What can hang from each mark
Z274: Z466
Z368: Z156
Z305: Z466 Z563
Z471: Z563
Z466: Z305 Z834
Z563: Z269 Z471
Z55: Z156 Z269 Z834
Z257: Z55 Z856
Z856: Z257 Z269 Z274
Z269: Z55 Z466 Z563
Z834: Z55 Z466

Every row comes from one small tree of marks. The marks that hang from a mark follow it in brackets, in the order of their numbers. Every link used is in the known rows. Which tree was each row made from?
(in the rows, 128 means zero)
Known rows
Z471[Z563[Z269[Z466[Z305 Z834[Z55]]]]]: [102 115  85 103 180 130 153 163  97 162 138 118 126 177 126 115 128  87
 129  90 117 119 116  76 129  99  96 148  97 146 148 155 144 159 130]
Z269[Z55[Z156] Z466[Z305 Z834] Z563[Z471]]: [163 104  69 112 187 163 152 168  78 108 120 110 129 104 123  94 114  81
 120  87 141 120 100  45 126  98  92 161  86 141 170 157 136  95 147]
Z563[Z269 Z471]: [151 106 112 102 167 129 152 161 110 176 115 134 125 170 116 127 129 113
 140  75 107 127 105  96 116 142 109 117 145 168 151 165 128 112 132]
Z471[Z563[Z269[Z466]]]: [117 116 103 109 173 132 155 165 104 176 136 127 120 168 123 129 139  99
 130 114 110 118 116  96 130 143 107 158 102 161 153 149 158 168 133]
Z471[Z563[Z269]]: [113 117 111 110 170 123 156 160 113 186 134 125 117 186 115 131 138  97
 127 120 120 116 116 104 136 142 109 149 112 185 162 153 153 171 127]
Z269[Z466 Z563]: [161 116  88 101 172 142 146 172  83 163 142 115 103 121 118 117 134 110
 119 120 127 126 113  75 130 156  98 177  97 161 169 146 169 132 135]
Z305[Z466]: [146 121  86  99 163 143 139 169  95 166 103 101 116  91 109 132 128 133
 131  96 139  92 113  72 147 152  97 162 121 158 164 145 157 146 132]
Z257[Z856[Z269 Z274]]: [140 124  86 109 114 134 149 159 114 189 105 109 104 157 100 134 102 125
 121  95 146 128 118 119 115 148  72 161 103 171 163 154 159  81 120]
Z305[Z466[Z834] Z563[Z269]]: [ 87 108  63  97 142 130 127 167 101 180 140  97  97  79 136 120 124 115
 151  84 133 108 116  54 136 142  99 153 117 164 158 141 115 136 142]
Z856[Z257[Z55[Z156 Z834]] Z269]: [142 133  93 129 138 144 140 161 126 158  60 102 127 192  97 111 125 127
 121  96 156  98 125 116 138 160  91 173 113 217 163 163 146 103 131]
Z257[Z55 Z856[Z269 Z274[Z466[Z305]]]]: [128 105  67 114 126 144 151 159 101 175  48 119 127 181 102 115  98 123
 115  46 153 120 127 108  93 123  57 169  81 180 171 152 165  77 115]
Z856[Z269[Z55] Z274[Z466]]: [134 115  91 114 158 154 145 156  98 161 119 105 109 181 104 114 123 138
 127  55 137 114 113 122 135 135  87 196  95 140 173 148 172  97 131]
Z368[Z156]: [124 125 108 102 151 138 146 169 101 179 119 112 111 140 106 116 139 124
 117 131 147 110 111  92 150 158  99 153 113 168 165 144 170 123 132]
Z257[Z55 Z856[Z274[Z466]]]: [137 105  71 107 126 138 152 159  98 175  36 122 132 156  94 124 107 128
 118  63 156 116 122 102  96 130  66 157  80 185 176 142 165  97 121]
Z305[Z466 Z563[Z269[Z55[Z156 Z834]] Z471]]: [117 104  66 107 155 145 140 165  95 140 120  99 121  63 134 125 136 109
 152  89 127 108 102  67 142 156 113 153 133 187 154 150 110 129 154]
Z471[Z563]: [131 123 112 109 169 129 155 161 112 188 133 116 116 164  98 129 132 100
 118 133 135 109 119 104 145 136 104 160 100 193 171 148 161 168 125]
Z55[Z156 Z834[Z466]]: [155 143  95 112 145 141 142 158 109 132  62  90 121  67  87 121 118 116
 122 148 149  88 118  81 172 137  95 126 118 208 197 161 155 157 140]
Z55[Z156 Z269[Z466[Z305] Z563[Z471]] Z834]: [152 146  93 120 152 149 140 172  79 111  87 106 125  44 117  92 132  60
 112 132 130 106 125  44 133 137  90 124 119 225 173 161 156 117 135]
Z257[Z55 Z856]: [143 106  79 103 129 132 154 163 105 174  52 116 134 141  96 129  98 114
 114  89 158 115 121  99 107 129  73 141  95 200 166 145 150 112 125]
Z269[Z55[Z156] Z466 Z563]: [153 113  75 110 182 163 154 169  79 110 129 101 122 114 117 121 129 108
 118 133 147 113 101  72 151 150 103 186  88 159 173 142 165 137 153]
Z305[Z466[Z834]]: [139 122  82  96 155 138 133 167  98 172 105  98 111  80 113 117 116 125
 134  78 141  94 117  62 145 128  92 153 113 144 166 146 145 137 131]
Z269[Z55[Z156 Z834] Z466[Z305] Z563]: [149 120  74 119 172 159 150 165  70 102  94 104 127  76 126  92 127  65
 108 104 148 110 108  55 149 119  93 167  80 179 187 156 164 131 148]
Z257[Z856[Z269[Z55] Z274]]: [143 117  81 111 121 141 152 157 107 170 108 104 112 150 102 131 104 121
 121  85 150 126 111 120 121 135  74 171  96 160 160 151 158  77 127]
Z834[Z55[Z156 Z269[Z466[Z305]]]]: [112 141  74 100 172 153 145 170  84  99 108  84 138 129 101 125 119 109
 119 133 147  91 118  51 152 109  81 130 120 178 148 144 153 137 138]
Z269[Z55[Z156] Z466[Z834] Z563]: [148 113  70 108 175 158 148 168  81 115 131  98 116 104 120 106 116  99
 120 117 150 114 106  63 148 129  98 177  80 142 174 143 152 127 152]
Z257[Z55 Z856[Z269]]: [139 107  78 106 127 137 153 164 111 180  73 112 126 165 101 127  92 123
 115  81 151 120 125 118 109 141  70 158 100 196 158 151 151  97 122]
Z269[Z55[Z156] Z466[Z305 Z834] Z563]: [138 112  65 113 179 161 148 166  75 107 117 102 122 102 125  94 113  79
 113 101 155 111 106  42 140 100  87 169  73 146 181 149 151 118 147]
Z257[Z856]: [142 126  92  99 130 127 153 158 107 179  85 113 120 115 101 136  94 110
 118 109 150 114 116  94 117 137  79 133 102 182 170 152 154 111 124]
Z834[Z55[Z156 Z269] Z466[Z305]]: [129 140  66 101 181 149 143 163  91  83 105  68 139 105  83 131 122 130
 122 154 154  84 115  35 159  74  72 129 133 181 162 155 148 140 134]
Z274[Z466[Z305 Z834[Z55]]]: [108 125  81  91 180 133 142 153  85 152  82 107 129 145 109  98  93 105
 122  42 144  98 120  59 126  77  75 132  89 144 182 158 150 126 122]

Write each row's tree
[153 112  80 106 166 139 140 161 105 156 121  99 114  88  94 121 128 122
 132 119 138 109 110  55 131  89  84 146 117 177 180 156 134 113 133]  Z834[Z466[Z305[Z563[Z471]]]]
[133 123  76 115 112 140 152 161 113 156  35 105 132 132 100 119  85 104
 111  98 160 108 130 118 129 155  73 140 100 231 173 159 149 112 128]  Z257[Z55[Z156 Z834] Z856[Z269]]
[143 148 107 108 133 136 131 171  83 145  92 103 116  28 115  96 134  77
 121 101 121 102 132  69 135 129  90 128 116 191 162 145 167 128 134]  Z55[Z269[Z466] Z834]
[119 106  79 108 151 144 145 163  97 142 128 111 120  93 130 115 130  93
 146  95 120 123 104  81 132 144 111 141 116 186 156 149 114 117 157]  Z305[Z563[Z269[Z55[Z156 Z834] Z466] Z471]]
[158 118  85 136 130 137 136 163 116 184  98 109 103 220 100 100 157 126
 119  80 151 133 122 120 119 159  87 209 105 209 163 162 157  73 120]  Z856[Z257[Z55[Z834]] Z269[Z563] Z274]
[184 109  93 100 180 144 150 174  86 164 144 123 110 122 117 116 135 110
 125 105 114 136 107  77 116 155 103 168 110 154 159 154 154 110 133]  Z269[Z466 Z563[Z471]]
[157 120  92 106 156 150 145 165  79 132  95 105 128  60 119 100 126  89
 125  68 130 108 109  87 146 115  99 160  90 142 166 145 162 129 150]  Z269[Z55[Z834] Z466]
[137 149  89 120 137 143 133 163 100 111  79  84 123  17  95 106 129  85
 123 153 144  88 126  43 150 107  84 110 132 241 184 159 138 124 138]  Z55[Z156 Z269 Z834[Z466[Z305[Z563[Z471]]]]]
[131 112  67 120 113 151 154 163 117 161  56 106 125 189  89 134  99 132
 115 107 167 115 123 119 120 156  68 162  95 207 167 147 154  91 126]  Z257[Z55[Z156] Z856[Z269 Z274]]
[ 74 131  62 103 150 136 132 162  96 132 126  79 116 114 106 100 102  79
 121 116 167  99 124  33 146  70  73 116 104 204 167 145 115 117 134]  Z466[Z305[Z563] Z834[Z55[Z156 Z269]]]
[148 138  89 110 160 152 140 175  90 121 125 101 115  84 110 111 122  97
 122 149 134 108 121  48 130 145  93 137 119 187 160 146 146 112 138]  Z55[Z156 Z269[Z466[Z834] Z563[Z471]]]
[112 100  74 105 155 146 144 164 102 146 143 110 116 110 130 117 120 102
 149  94 125 123 104  73 127 130 107 143 111 163 152 144 106 107 157]  Z305[Z563[Z269[Z55[Z156] Z466[Z834]] Z471]]
[112 139  80 114 145 156 134 172  94 120 107  97 121  64 113 104 113  84
 125 133 143  94 126  33 130 113  82 120 109 191 162 140 133 105 142]  Z55[Z156 Z269[Z466[Z305[Z563[Z471]] Z834]]]
[138 102  83 110 176 155 153 163  92 118  98 126 142 132 133 106 114  90
 140  52 116 116  99  61 117  98  99 122 115 125 150 161 120  97 149]  Z563[Z269[Z55[Z156] Z466[Z305 Z834]] Z471]
[135 117  71 117 156 162 146 164  82 109  88 102 134  51 123  95 119  70
 125  88 143 103 107  60 145 106  94 147  86 179 175 149 135 115 156]  Z269[Z55[Z156 Z834] Z466[Z305[Z563[Z471]]]]
[159 124  91 108 146 130 137 159 101 160  92 102 115  49 101 101 127  93
 127  97 132 111 117  68 138  96  89 129 118 201 186 167 136 120 131]  Z55[Z834[Z466[Z305[Z563[Z471]]]]]
[143 102  76 108 171 141 144 159 100 139 125 100 121  96 107 121 131 118
 138 101 131 114 102  54 129  81  89 147 120 163 172 158 128 113 141]  Z834[Z466[Z305[Z563[Z269[Z55] Z471]]]]
[159 148  97 115 148 147 140 173  84 117  97 103 120  44 113 102 134  76
 118 145 127 108 125  60 139 160  98 130 125 223 169 156 156 124 138]  Z55[Z156 Z269[Z466 Z563[Z471]] Z834]
[143 129  98 122 147 137 137 165 111 158  70 107 134 163  92 117 145 124
 122 102 155  97 122  80 116 128  88 160 116 206 154 145 150 101 128]  Z856[Z257[Z55[Z269]]]
[139 111  83  94 174 142 150 166  99 139 116 120 133 158 125 120 115 116
 147  71 106 124 104  76 121 125 103 117 132 128 135 162 118 110 143]  Z563[Z269[Z466[Z834[Z55[Z156]]]] Z471]
[121 139  81  99 175 140 147 167  91 114 135  80 124 154  94 132 126 116
 115 162 155 103 116  66 160 138  92 140 132 212 156 148 151 147 132]  Z834[Z55[Z156 Z269[Z563]]]
[ 94 122  52  90 149 134 124 171  90 155 155  71 103  59 119 119 123 119
 143 104 147 100 120  43 147 118  89 160 118 172 146 134 118 132 138]  Z305[Z466[Z834[Z55[Z269]]] Z563]
[120 111  70 112 166 146 143 158 102 125 111  91 121  97 105 126 126 119
 132 129 148  99 106  50 146  92  87 147 112 177 184 153 136 133 146]  Z834[Z466[Z305[Z563[Z269[Z55[Z156]]]]]]
[165 114  70  92 183 145 148 172  85 137 146 106 117 136 114 111 116 112
 128 105 127 132 107  64 129 130  97 155 107 143 150 157 133 112 137]  Z269[Z466[Z834[Z55[Z156]]] Z563[Z471]]
[139 110  60 110 137 152 156 170 101 146  78 108 126 158 109 130  93 123
 112 119 154 120 123 101 115 167  72 174  90 199 161 150 158 104 132]  Z257[Z55[Z156] Z856[Z269[Z466 Z563]]]
[145 132  93 127 141 139 142 160 118 152  34 109 137 161  91 114 134 116
 120 105 164  92 120  92 136 147  94 151 107 224 173 156 146 118 134]  Z856[Z257[Z55[Z156 Z834]]]
[170 106  74 106 182 161 152 169  83 115 134 107 124 105 118 105 117 101
 126 102 137 123  99  65 135 126 103 170  94 138 163 151 136 105 151]  Z269[Z55[Z156] Z466[Z834] Z563[Z471]]
[168 124  92 127 174 150 151 160 117 140 134 101 121 202 105 124 132 132
 125 114 148 118 101 107 133 162 103 200 121 183 154 170 138  78 136]  Z856[Z257 Z269[Z55[Z156] Z563[Z471]]]
[ 86 109  67  93 151 129 136 166  98 167 155 100 103 132 130 118 120 108
 145  95 128 125 114  71 132 126  98 144 107 162 149 140 118 130 146]  Z305[Z563[Z269[Z466[Z834[Z55]]]]]
[176 107  87 106 184 147 150 172  80 157 129 127 117 123 121 104 132  90
 118  90 119 133 108  57 109 127  92 161 103 158 165 160 154 100 129]  Z269[Z466[Z305] Z563[Z471]]
[158  97  96 102 178 148 155 165  91 139 122 129 136 136 130 121 133 110
 145  54 100 128  95  88 113 125 110 142 127 121 138 156 132 104 149]  Z563[Z269[Z55 Z466] Z471]
[112 135  89  87 171 131 138 158  86 150 100  99 123 125 105 107 101 119
 128  66 137  97 125  69 130 101  82 135 103 150 168 149 153 131 126]  Z274[Z466[Z834[Z55[Z269]]]]
[113 116  99 106 168 129 152 164 106 179 136 125 116 160 125 120 131  93
 132 104 113 119 119  90 128 128 104 153  97 150 153 150 150 162 133]  Z471[Z563[Z269[Z466[Z834]]]]
[157 121  79 113 168 156 150 167  76 109 107 101 121  76 121 104 130  86
 116 119 143 113 108  76 156 149 104 175  87 177 180 150 165 140 153]  Z269[Z55[Z156 Z834] Z466 Z563]
[ 95 120  83 100 160 133 135 154  92 176  92 112 111 110 115  93  96  94
 126  59 146 100 125  56 119  94  78 139  78 171 197 151 143 118 127]  Z274[Z466[Z305[Z563] Z834]]
[129 123  81  97 172 130 139 164  87 143 131  98 122 135 108  91 112  78
 116  76 144 118 119  39 123  61  76 118 119 173 157 161 127  98 119]  Z466[Z305 Z834[Z55[Z269[Z563[Z471]]]]]
[178 109  87  97 172 140 144 172  88 170 145 121 105 111 119 102 122 102
 128  88 117 138 111  68 114 133  98 159 103 140 159 156 142 100 132]  Z269[Z466[Z834] Z563[Z471]]
[108 115  96 110 171 130 151 163 102 175 128 128 120 160 128 112 130  81
 128  93 116 117 119  77 123 110  98 148  93 152 158 153 149 156 129]  Z471[Z563[Z269[Z466[Z305 Z834]]]]
